Each row comes from the steps of one walk. Every step used is in the known rows, and no mark comes twice. Write the walk behind each row, first mark first.
In the rows, 128 means zero.
Known rows:
kemek > dofuluz > miduvik: [125 117 132 138 123 137 103 146 124 132 125 107 109 128 172 123 132 131
 118 132 114 111 118 124 130 141 127 125 111 123 131 124 135 138 131 131
 134 128 117 136 135 129 120 117 125 141 124 118 143 140 138 131 123 114]
pogi > fareb: [121 143 127 139 128 127 129 137 137 129 127 128 132 135 188 130 123 127
 115 130 144 126 131 133 135 117 137 120 123 131 127 129 120 125 118 121
 121 123 134 129 130 130 161 125 130 127 134 133 131 126 125 130 122 125]
siku > tivif > mukagid: [133 142 130 120 127 118 136 135 115 130 146 142 136 107 124 132 120 127
 121 128 128 147 121 130 127 142 118 129 119 136 128 139 128 117 129 127
 117 129 139 123 130 141 122 126 128 130 136 113 117 116 133 111 134 131]
sizo > miduvik > dofuluz > bifu > tivif: [114 111 135 125 119 123 106 158 118 132 118 128 123 125 122 120 133 119
 128 134 125 125 113 127 130 165 122 131 146 116 140 131 121 137 145 122
 142 113 117 126 132 139 162 109 121 134 137  87 133 153 144  98 130 128]
sizo > dudo: [124 122 124 135 127 135 122 143 117 122 130 138 130 119 134 124 127 130
 126 125 126 123 135 122 131 131 123 125 134 132 125 124 141 123 133 131
 124 146 127 131 134 127 136 138 132 125 138 151 125 125 134 118 127 122]
dofuluz > bifu > tivif > mukagid > dudo > fareb: [127 127 129 135 118 109 118 153 149 114 131 124 136 104 106 124 126 133
  99 130 118 143 132 133 123 128 102 132 127 119 127 134 129 125 132 126
 140 113 137 124 131 144 176 119 122 101 138  88 126 127 126  97 137 140]
dofuluz > bifu > tivif: [120 114 135 124 126 122 123 153 122 125 122 140 126 124  82 123 125 121
 126 132 135 132 115 124 130 149 132 132 146 120 139 142 135 130 141 117
 134 114 127 127 133 135 155 116 122 127 132  95 127 141 137  97 132 134]
dofuluz > miduvik > sizo > dudo > fareb > pogi > dotam: [111 138 126 140 121 131 102 118 153 112 114 111 137 129 142 130 126 127
  93 134 121 110 138 130 132 115 143 120 139 133 122 117 139 127 126 130
 133 137 120 123 126 122 165 130 126 112 125 131 143 152 124 141 128 111]
fetaf > fopasu > dudo > sizo > miduvik > dofuluz: [118 120 126 131 120 122  99 142 124 140 121 104 120 123 201 125 141 124
 129 128 108 118 131 132 127 157 103 131 129 113 122 109  91 147 127 133
 149 132 112 135 119 131 142 125 124 122 139 148 138 148 128 128 123 120]
dofuluz > bifu > tivif > mukagid > dudo > fopasu: [127 124 132 133 126 127 114 165 127 118 142 123 127  99  24 125 125 127
  99 129 110 161 121 140 114 133 105 133 120 120 128 136 123 128 138 118
 141 111 135 128 125 138 172 116 122 106 144  96 125 116 133  84 132 141]
mukagid > dudo > fareb > pogi: [128 131 121 143 121 120 123 113 161 111 129 111 142 121 108 130 127 134
  95 129 120 129 140 141 131 111 128 130 129 121 122 122 118 126 124 130
 143 123 132 122 122 130 175 123 122  96 122 100 129 141 113 133 132 137]
fetaf > fopasu > dudo > fareb: [124 133 122 133 126 118 118 135 157 117 127 129 134 119 176 130 132 131
 111 123 128 144 138 136 130 114 121 129 123 110 120 123 120 129 114 123
 143 139 135 130 125 128 133 135 125  91 139 172 135 125 111 128 130 128]
siku > tivif: [127 136 127 120 132 123 133 118 119 123 131 145 139 116 145 132 123 128
 133 129 136 137 122 130 135 132 135 127 125 132 129 136 119 126 125 126
 122 133 135 125 133 134 122 127 127 135 125 126 113 136 128 119 127 133]
fazug > fopasu > dudo > fareb > pogi: [128 132 115 133 124 128 122 119 165 123 133 117 138 125 124 134 131 127
  98 128 127 134 139 146 135 117 137 132 128 111 123 125 102 130 119 121
 143 130 131 125 122 125 146 133 122  98 126 151 140 131 111 144 132 125]
kemek > dofuluz > bifu > tivif > mukagid > dudo > fopasu > fazug: [123 122 134 128 127 131 113 162 131 126 141 119 115 106  33 124 127 130
  92 129 128 158 124 129 128 144 132 136 116 113 129 124 109 127 135 121
 144 110 129 136 130 133 172 118 121 108 143 110 124 112 129  98 133 120]
kemek > dofuluz: [126 125 129 131 126 131 123 132 127 132 127 121 113 132 170 126 125 133
 125 130 127 118 124 115 129 133 128 127 113 119 128 125 136 135 129 132
 130 125 124 133 134 129 117 120 129 133 122 128 132 135 133 127 124 126]
fareb > pogi > dotam: [114 144 126 129 128 126 127  93 148 119 118 115 139 137  97 134 119 124
 100 133 133 123 134 124 128 111 154 126 139 132 125 127 134 127 126 125
 131 127 128 121 121 123 160 129 125 118 118 116 137 146 120 143 131 125]
fazug > fopasu > dudo > sizo: [133 126 118 126 130 121 126 136 138 137 130 114 122 112 136 131 130 123
 129 127 118 128 138 131 128 136 117 137 127 116 121 130  85 148 120 122
 135 127 127 141 122 126 127 144 124 121 131 176 135 119 115 134 123 127]
siku > tivif > bifu > dofuluz: [123 131 134 117 130 124 140 132 110 113 119 127 138 126 128 128 119 128
 131 127 128 147 123 121 131 149 128 133 129 123 136 139 103 139 131 128
 117 130 140 117 140 135 141 113 123 141 118 112 130 134 133 101 119 128]
tivif > mukagid > dudo > sizo > miduvik: [130 124 128 137 120 117 110 144 130 131 129  98 127 106 120 126 129 125
 120 130  97 124 137 125 120 153  93 131 127 132 123 118 103 137 131 133
 134 121 122 134 118 140 170 124 125 123 138  89 126 139 126 125 127 133]
dofuluz > miduvik > sizo > dudo: [123 111 129 138 122 146  95 174 113 128 126 124 117 116 180 120 132 130
 122 129 111 110 130 127 134 145 118 120 132 136 129 117 136 127 138 135
 123 143 113 133 136 129 131 132 131 134 138 149 137 132 144 119 121 103]
miduvik > sizo > dudo > mukagid > tivif > bifu > dofuluz: [119 125 136 125 126 140 122 161 116 103 115 124 130 120 196 124 121 130
 111 127 118 138 141 138 129 148 112 135 143 130 132 126  98 140 137 134
 117 134 142 119 140 131 147 115 123 136 127 134 131 142 137  97 116 117]
kemek > dofuluz > bifu > tivif > siku: [126 118 134 125 124 119 120 170 122 131 128 153 117 117  80 122 115 121
 122 133 138 131 110 125 130 156 142 133 142 126 144 140 170 135 143 123
 134 121 129 127 136 142 134 116 121 124 124 104 129 148 142  93 131 149]
pogi > dotam: [116 145 129 125 129 124 126 106 140 122 116 124 134 133 125 132 122 124
 114 131 135 126 132 118 124 112 142 125 134 133 125 129 138 131 126 125
 125 128 129 125 125 125 143 132 129 126 124 128 134 136 124 135 129 122]
bifu > dofuluz: [124 121 134 125 127 129 128 125 118 124 119 121 122 133 124 124 125 130
 126 128 121 131 129 127 127 134 122 132 131 123 128 129 109 139 131 131
 127 122 130 121 134 130 132 114 127 135 126 127 141 127 132 115 123 128]
fareb > dudo > mukagid > tivif > bifu: [125 140 127 131 126 134 136 146 141  98 123 122 144 119 181 131 119 129
 102 127 134 142 136 137 129 139 121 135 131 131 132 127 110 133 131 123
 124 129 154 124 131 134 154 123 122 125 119 126 113 147 124 108 124 132]
miduvik > sizo > dudo > fareb > pogi: [123 124 122 142 120 132 109 132 147 115 127 121 138 124 139 127 128 133
 107 129 119 116 140 139 137 127 128 124 137 125 122 116 126 120 128 134
 135 136 124 123 127 124 155 129 125 104 128 134 131 144 123 134 128 123]
siku > tivif > bifu: [127 140 129 119 132 123 142 137 117 113 126 136 148 118 131 133 122 125
 133 126 137 148 120 122 135 147 136 131 126 130 137 140 122 129 128 123
 115 138 141 123 136 136 137 126 123 138 119 106 115 138 129 109 123 128]
fazug > fopasu > dudo > fareb > pogi > dotam: [116 149 118 128 128 125 121 100 172 120 119 115 141 129 116 137 124 123
  89 131 134 130 140 132 130 102 150 129 132 119 122 128 115 133 118 119
 137 130 131 123 121 122 154 137 124 104 123 147 143 136 110 147 132 119]
bifu > dofuluz > miduvik > sizo: [123 109 137 131 122 144  97 163 117 134 119 106 108 128 181 121 133 129
 123 133 102 113 124 134 129 150 119 125 125 130 133 119 107 141 134 135
 127 120 113 127 134 130 124 112 126 144 128 128 151 137 143 122 119 105]
dofuluz > bifu: [121 119 128 126 124 130 123 134 124 130 129 120 125 126 102 126 130 129
 125 132 129 125 117 119 128 142 131 127 140 117 133 135 130 126 139 127
 131 129 120 127 135 130 145 121 125 126 132 103 127 144 132 118 132 129]
kemek > dofuluz > bifu > tivif: [118 113 137 125 125 124 119 157 121 127 120 135 117 126 107 121 123 125
 124 133 134 126 114 116 131 152 133 131 135 114 139 140 142 134 142 119
 135 111 125 130 137 136 147 111 121 131 128  97 130 144 140  99 128 135]
fopasu > dudo > sizo: [131 123 121 133 126 116 125 129 133 129 127 116 125 115 145 130 128 124
 129 128 118 125 141 118 129 141 113 133 132 118 121 130 102 145 123 126
 137 128 126 139 121 129 132 138 123 118 131 163 132 128 117 129 123 133]
kemek > dofuluz > bifu > tivif > mukagid > dudo > fareb: [127 127 130 137 116 111 116 155 149 116 131 120 129 106 125 123 125 136
  97 130 118 137 130 126 124 130 103 131 119 114 127 132 133 128 132 127
 142 113 135 127 134 145 168 115 122 104 135  87 128 130 128  98 135 140]
tivif > mukagid > dudo > fopasu > fetaf: [138 134 125 127 129 135 117 161 138 118 146 127 125 105  96 132 135 126
 104 122 114 161 129 140 118 119 111 131 111 115 125 132 108 134 121 118
 144 117 132 131 119 137 134 129 130 105 140 113 135  98 121 103 125 136]
fazug > fopasu > dudo: [132 127 116 121 132 136 126 147 145 143 137 124 123 118 146 132 131 122
 116 124 128 143 132 133 128 126 128 135 118 110 129 133  96 141 121 115
 133 132 130 136 128 129 113 143 126 122 134 179 143 107 122 129 127 115]
fopasu > dudo > mukagid: [126 132 121 132 124 129 115 139 144 119 133 129 130 117 179 130 128 124
  96 126 125 133 147 124 130 121 111 130 133 114 118 123 104 138 126 122
 136 136 144 131 125 126 127 140 124 108 142 180 129 134 122 123 131 125]
fareb > pogi: [127 127 125 133 125 130 128 110 139 123 132 119 135 132  98 131 126 128
 111 131 126 124 131 136 132 128 141 129 135 125 128 126 123 125 129 127
 134 127 128 123 122 124 150 124 124 118 121 113 130 140 122 139 130 132]
kemek > dofuluz > miduvik > sizo > dudo: [121 109 130 140 121 148  93 177 112 130 127 123 111 118 201 120 130 133
 123 129 109 105 126 121 133 148 118 120 123 132 129 115 138 132 139 137
 125 141 111 136 139 129 124 129 131 136 134 154 139 135 146 118 119 103]
dudo > sizo: [130 127 128 130 128 115 128 119 125 127 122 118 127 122 123 128 128 127
 139 130 118 114 137 127 127 139 116 131 133 130 120 126 110 138 126 132
 132 124 124 134 123 125 136 131 126 127 126 134 121 135 120 133 122 136]
dofuluz > bifu > tivif > mukagid: [127 124 137 123 123 117 128 164 118 131 139 138 126 113  77 124 120 122
 114 131 125 144 115 124 122 156 114 133 136 127 137 144 142 121 143 120
 127 113 132 124 131 141 147 117 123 125 141  89 128 123 140  93 135 134]

Which walk is each row?
[129 121 132 136 120 113 110 156 128 129 126 106 128 105 109 124 127 121
 122 130 101 127 135 126 121 159  95 133 131 133 126 123 104 139 133 128
 135 113 125 134 118 142 176 121 124 124 140  83 126 139 129 114 128 136]
bifu > tivif > mukagid > dudo > sizo > miduvik
[127 118 129 129 128 153  95 177 118 118 131 129 114 115 141 126 141 125
 116 124 108 139 128 138 128 135 120 125 121 116 126 122 104 142 127 124
 138 130 118 131 128 128 116 127 133 120 140 150 149 114 133 105 114 113]
bifu > dofuluz > miduvik > sizo > dudo > fopasu > fetaf
[128 118 131 133 118 103 119 150 122 130 129 108 125 101 107 123 126 129
 115 132 107 126 132 126 121 157  89 138 133 122 125 131 107 142 138 130
 142 104 124 132 126 143 177 119 120 120 135  93 125 133 131  95 129 144]
miduvik > dofuluz > bifu > tivif > mukagid > dudo > sizo
[120 124 130 135 120 131 103 163 125 106 117 129 137 113 191 123 130 134
 119 128 113 125 133 132 138 144 116 123 130 128 127 121 117 131 129 136
 124 143 127 123 143 134 141 123 126 124 131 144 131 142 135 109 119 110]
siku > tivif > bifu > dofuluz > miduvik > sizo > dudo > fareb
[123 115 139 126 124 140 103 168 110 127 119 113 120 122 188 124 128 127
 126 132 108 124 120 131 134 160 124 126 125 131 138 126 103 140 134 133
 119 126 119 125 139 136 130 111 123 149 122 116 142 144 144 111 115 105]
siku > tivif > bifu > dofuluz > miduvik > sizo
[131 129 137 124 126 115 130 160 121 131 138 143 127 114  89 126 119 122
 117 129 124 145 123 132 122 149 112 133 127 134 133 139 140 122 136 120
 125 112 137 125 127 141 137 121 124 124 139 106 129 112 137 100 134 133]
bifu > tivif > mukagid
[124 131 130 125 133 139 119 132 131 125 135 126 124 122  54 129 133 128
 111 127 134 151 132 138 134 130 146 132 121 121 123 116 100 126 123 125
 137 125 127 134 124 119 142 130 126 113 139 149 122 111 120 132 129 112]
dudo > fopasu > fazug
[125 124 128 134 123 122 110 130 127 132 118 106 127 122 137 127 133 123
 138 131 107 113 133 126 126 153 112 129 134 131 123 116 102 139 129 133
 133 127 117 134 119 130 151 126 127 131 134 108 126 151 125 139 124 127]
dudo > sizo > miduvik
[123 124 135 123 128 127 137 140 117 117 117 117 131 134 115 126 122 127
 126 127 122 140 127 120 127 146 121 134 131 122 136 134 110 141 133 129
 121 126 135 118 138 132 145 114 124 137 120 113 140 130 134 107 120 125]
tivif > bifu > dofuluz
[124 117 137 131 124 134 115 152 114 119 118 105 123 130 137 123 131 126
 120 130 111 130 121 130 129 155 121 130 126 123 136 131 114 144 133 129
 126 128 128 125 137 131 146 111 122 144 122 105 147 136 138 115 120 112]
tivif > bifu > dofuluz > miduvik
[125 125 123 125 131 127 124 145 137 130 135 129 124 119 161 130 129 125
 116 122 129 147 130 127 127 123 127 132 123 111 127 128 120 132 120 118
 139 140 133 136 123 129 125 138 125 103 140 177 140 119 119 124 128 125]
fetaf > fopasu > dudo
[124 123 137 123 120 115 121 164 114 136 137 136 122 115  99 123 125 123
 115 132 122 140 114 128 123 164 108 133 134 123 136 139 138 126 145 122
 134 112 127 123 132 141 148 114 122 128 142  91 132 126 144  91 135 132]
miduvik > dofuluz > bifu > tivif > mukagid
[116 128 124 145 113 121 101 136 130 141 117  98 126 133 212 125 134 129
 123 133 119 104 128 127 134 154 108 125 124 124 125 105  92 146 130 134
 145 116 115 132 122 136 168 118 129 131 131 138 135 149 131 127 118 127]
pogi > fareb > dudo > sizo > miduvik > dofuluz
[128 119 133 130 118 113 120 166 125 130 138 118 124 102 103 122 125 129
 100 130 114 143 123 128 120 145  97 136 126 121 135 135 126 133 142 125
 140 107 130 126 131 150 175 115 122 119 138  76 129 122 140  82 135 138]
miduvik > dofuluz > bifu > tivif > mukagid > dudo
[120 117 132 135 128 153  92 166 120 129 134 118 109 115 108 123 134 132
 106 129 121 133 128 133 136 146 139 126 116 121 124 107 110 129 131 131
 137 133 115 141 132 119 140 128 127 121 142 162 131 118 133 125 123  94]
kemek > dofuluz > miduvik > sizo > dudo > fopasu > fazug
[117 118 127 126 120 129 114 134 119 136 125 114 122 129 145 123 138 131
 126 133 125 118 115 123 129 152 122 128 138 111 133 128 123 133 142 132
 141 127 114 125 136 131 145 117 124 131 132 105 132 150 138 113 129 125]
miduvik > dofuluz > bifu
[119 116 134 131 129 152  96 163 116 124 131 118 115 117  89 122 134 130
 106 128 118 139 133 139 135 145 137 128 123 124 124 109  96 131 131 131
 135 132 117 135 132 120 148 126 127 120 144 164 136 116 133 119 123  95]
bifu > dofuluz > miduvik > sizo > dudo > fopasu > fazug
[123 131 123 140 122 124 115 135 140 111 124 139 139 119 150 125 131 135
 119 125 125 123 140 132 133 120 118 123 131 126 119 122 137 122 126 133
 133 144 131 127 134 127 141 136 130 108 138 152 124 129 124 126 129 126]
sizo > dudo > fareb
[119 116 128 132 113 120 102 147 119 139 129  94 121 111 137 122 137 129
 118 134 103 118 120 122 121 166  97 131 136 115 131 123 106 139 145 136
 145 120 111 128 129 140 173 114 121 126 141  77 131 152 137 105 130 129]
tivif > mukagid > dudo > sizo > miduvik > dofuluz > bifu
[125 125 127 139 118 115 120 135 155 112 134 116 141 112  73 127 124 130
  87 132 120 135 132 140 128 129 120 132 136 117 128 132 126 123 134 124
 144 113 134 120 125 137 192 115 118  94 129  78 129 142 121 110 138 142]
dofuluz > bifu > tivif > mukagid > dudo > fareb > pogi
[120 120 132 132 129 149  98 173 102 110 128 128 128 107 112 124 128 128
 119 128 106 144 124 139 127 149 118 124 123 128 129 123 113 135 135 128
 124 141 126 127 136 128 140 120 127 127 137 151 132 132 142  96 115 113]
siku > tivif > bifu > dofuluz > miduvik > sizo > dudo > fopasu
[119 138 124 138 128 140 118 136 145 127 135 118 129 127  88 129 124 130
  95 127 149 146 129 131 138 123 148 128 112 121 124 110  97 126 122 119
 139 116 131 135 123 124 173 126 131 108 136 166 124 107 118 125 125 117]
pogi > fareb > dudo > fopasu > fazug
[133 131 128 135 128 130 117 150 129 119 145 116 129 102  50 128 127 131
 100 126 107 158 128 142 113 120 102 132 109 125 122 127 120 127 130 123
 138 116 136 129 121 135 157 122 126 105 142 115 126 106 127 101 130 138]
tivif > mukagid > dudo > fopasu
[127 120 126 138 121 120 109 134 131 128 122  96 128 112 130 126 132 125
 128 130 101 117 138 124 123 147 103 131 131 130 123 116  97 142 129 134
 136 123 120 135 119 135 172 125 126 125 133  96 125 146 124 129 125 132]
mukagid > dudo > sizo > miduvik
[126 122 138 124 122 117 125 166 118 132 138 136 117 114  93 123 119 125
 112 132 124 139 114 119 123 158 115 132 129 122 136 142 148 125 144 121
 128 112 131 126 134 141 141 113 123 128 138  86 130 125 142  94 133 133]
kemek > dofuluz > bifu > tivif > mukagid
[124 131 120 137 125 122 120 117 162 115 132 119 139 126 130 132 130 129
  98 126 127 136 139 141 133 115 137 130 130 111 121 122 118 125 118 123
 147 135 133 125 119 123 151 130 121  86 130 149 136 138 109 139 131 130]
fetaf > fopasu > dudo > fareb > pogi
[123 135 128 131 129 138 121 138 131 101 126 143 134 112 216 128 125 129
 102 128 132 131 146 153 130 123 117 132 144 138 119 123 112 125 131 130
 125 142 147 128 131 126 134 131 126 122 138 152 111 145 127 116 127 127]
sizo > dudo > mukagid > tivif
[115 113 122 136 112 127 102 136 125 138 120  94 122 126 153 121 137 130
 123 135 115 107 117 113 129 166 111 128 137 112 132 116 104 142 145 135
 148 121 108 130 129 136 166 114 125 128 131 109 131 163 136 116 126 132]
fareb > dudo > sizo > miduvik > dofuluz > bifu
[129 121 126 131 128 153  95 179 123 120 134 133 117 112 144 128 143 125
 118 124 111 138 127 138 129 133 123 124 120 119 126 122 112 136 125 123
 140 132 119 135 125 127 113 133 133 117 141 149 142 113 131 112 117 113]
dofuluz > miduvik > sizo > dudo > fopasu > fetaf
[120 138 119 149 121 131 128 134 148 128 128 118 134 137 179 129 115 134
 101 129 147 121 125 118 136 117 133 122 112 128 130 119 121 130 126 121
 129 113 136 130 127 137 174 122 135 120 124 157 129 124 125 122 121 137]
pogi > fareb > dudo
[120 130 134 120 135 130 125 136 134 130 132 128 123 126 106 127 131 130
 115 124 143 144 132 135 134 129 150 134 125 123 126 115 111 120 119 127
 136 135 128 134 126 121 145 135 127 109 140 153 124 115 117 138 132 111]
fetaf > fopasu > fazug
[122 121 137 124 117 118 112 168 115 138 134 128 123 114 103 122 128 120
 116 132 116 136 114 129 123 174 105 132 137 124 137 134 129 127 147 123
 135 112 123 123 129 144 153 111 123 130 145  77 133 133 145  92 135 126]
sizo > miduvik > dofuluz > bifu > tivif > mukagid
[136 129 128 134 122 119 129 148 133 127 144 116 129 103 105 127 122 133
 102 126 113 145 132 129 118 126 101 133 116 129 127 131 127 126 132 129
 130 117 135 129 127 144 158 126 127 117 135  96 128 111 130 106 134 136]
tivif > mukagid > dudo
[127 122 133 134 125 129 111 167 126 119 142 116 120 100  42 124 123 131
  97 129 110 156 119 133 114 133 104 133 112 116 128 132 130 131 139 119
 142 107 133 131 128 139 165 112 123 108 140  95 127 120 135  83 130 141]
kemek > dofuluz > bifu > tivif > mukagid > dudo > fopasu
[135 134 127 129 124 116 133 144 126 124 146 126 136  97 117 130 120 132
 105 126 119 150 129 130 121 127 107 133 113 132 127 137 121 124 130 127
 126 120 139 127 130 148 156 124 127 120 134  96 117 115 130 100 134 139]
siku > tivif > mukagid > dudo
[129 125 124 126 130 150 104 170 126 120 136 141 122 112 132 129 139 125
 122 122 117 142 130 137 128 127 122 125 122 118 125 122 112 133 124 122
 137 132 122 133 125 127 112 135 134 113 141 154 137 112 129 110 118 120]
miduvik > sizo > dudo > fopasu > fetaf
[124 117 134 124 123 117 118 168 119 135 126 153 123 117  88 122 121 119
 125 133 137 131 110 136 130 158 136 135 150 127 144 137 161 137 144 125
 140 123 125 124 134 143 138 118 120 123 128 110 128 149 144  90 132 147]
miduvik > dofuluz > bifu > tivif > siku
[119 123 127 131 118 129 101 137 121 141 121 110 123 131 185 124 141 126
 130 130 114 117 123 133 128 155 114 127 128 122 130 111 106 140 134 136
 141 127 113 126 126 133 139 118 127 136 134 114 137 147 139 128 126 117]
sizo > miduvik > dofuluz
[119 120 128 142 118 135 105 147 138 108 121 110 137 126 142 125 129 132
 100 130 109 118 136 138 137 142 126 125 136 123 128 119 117 130 132 134
 132 137 124 120 133 126 167 119 122 112 124 120 142 149 128 125 122 113]
tivif > bifu > dofuluz > miduvik > sizo > dudo > fareb > pogi
[117 113 135 125 122 120 114 154 117 132 120 135 123 126 113 121 130 122
 126 133 131 127 114 128 130 159 124 133 145 115 139 136 128 135 143 122
 142 113 121 126 134 137 156 112 121 131 132  99 132 145 142  94 129 132]
miduvik > dofuluz > bifu > tivif
[120 123 135 134 125 148 103 160 123 104 120 127 123 113 252 123 126 130
  99 130 114 123 144 156 130 136 111 131 143 138 122 118  98 135 135 133
 125 136 138 127 135 128 134 120 125 133 137 149 127 150 137 111 121 113]
bifu > dofuluz > miduvik > sizo > dudo > mukagid > tivif
[127 119 134 124 125 119 123 167 123 129 128 156 124 115  63 123 117 119
 125 133 139 136 111 134 130 154 141 134 149 131 143 141 167 132 142 122
 132 123 129 125 133 142 142 121 121 122 127 104 125 146 140  93 133 149]
dofuluz > bifu > tivif > siku
[125 128 128 132 116 113 105 140 116 139 128 106 129 108 177 125 135 127
 125 131 103 122 129 134 125 162  93 132 123 126 124 116  91 143 132 138
 140 122 117 129 124 144 157 119 124 132 137 100 124 146 135 113 126 128]
siku > tivif > mukagid > dudo > sizo > miduvik > dofuluz
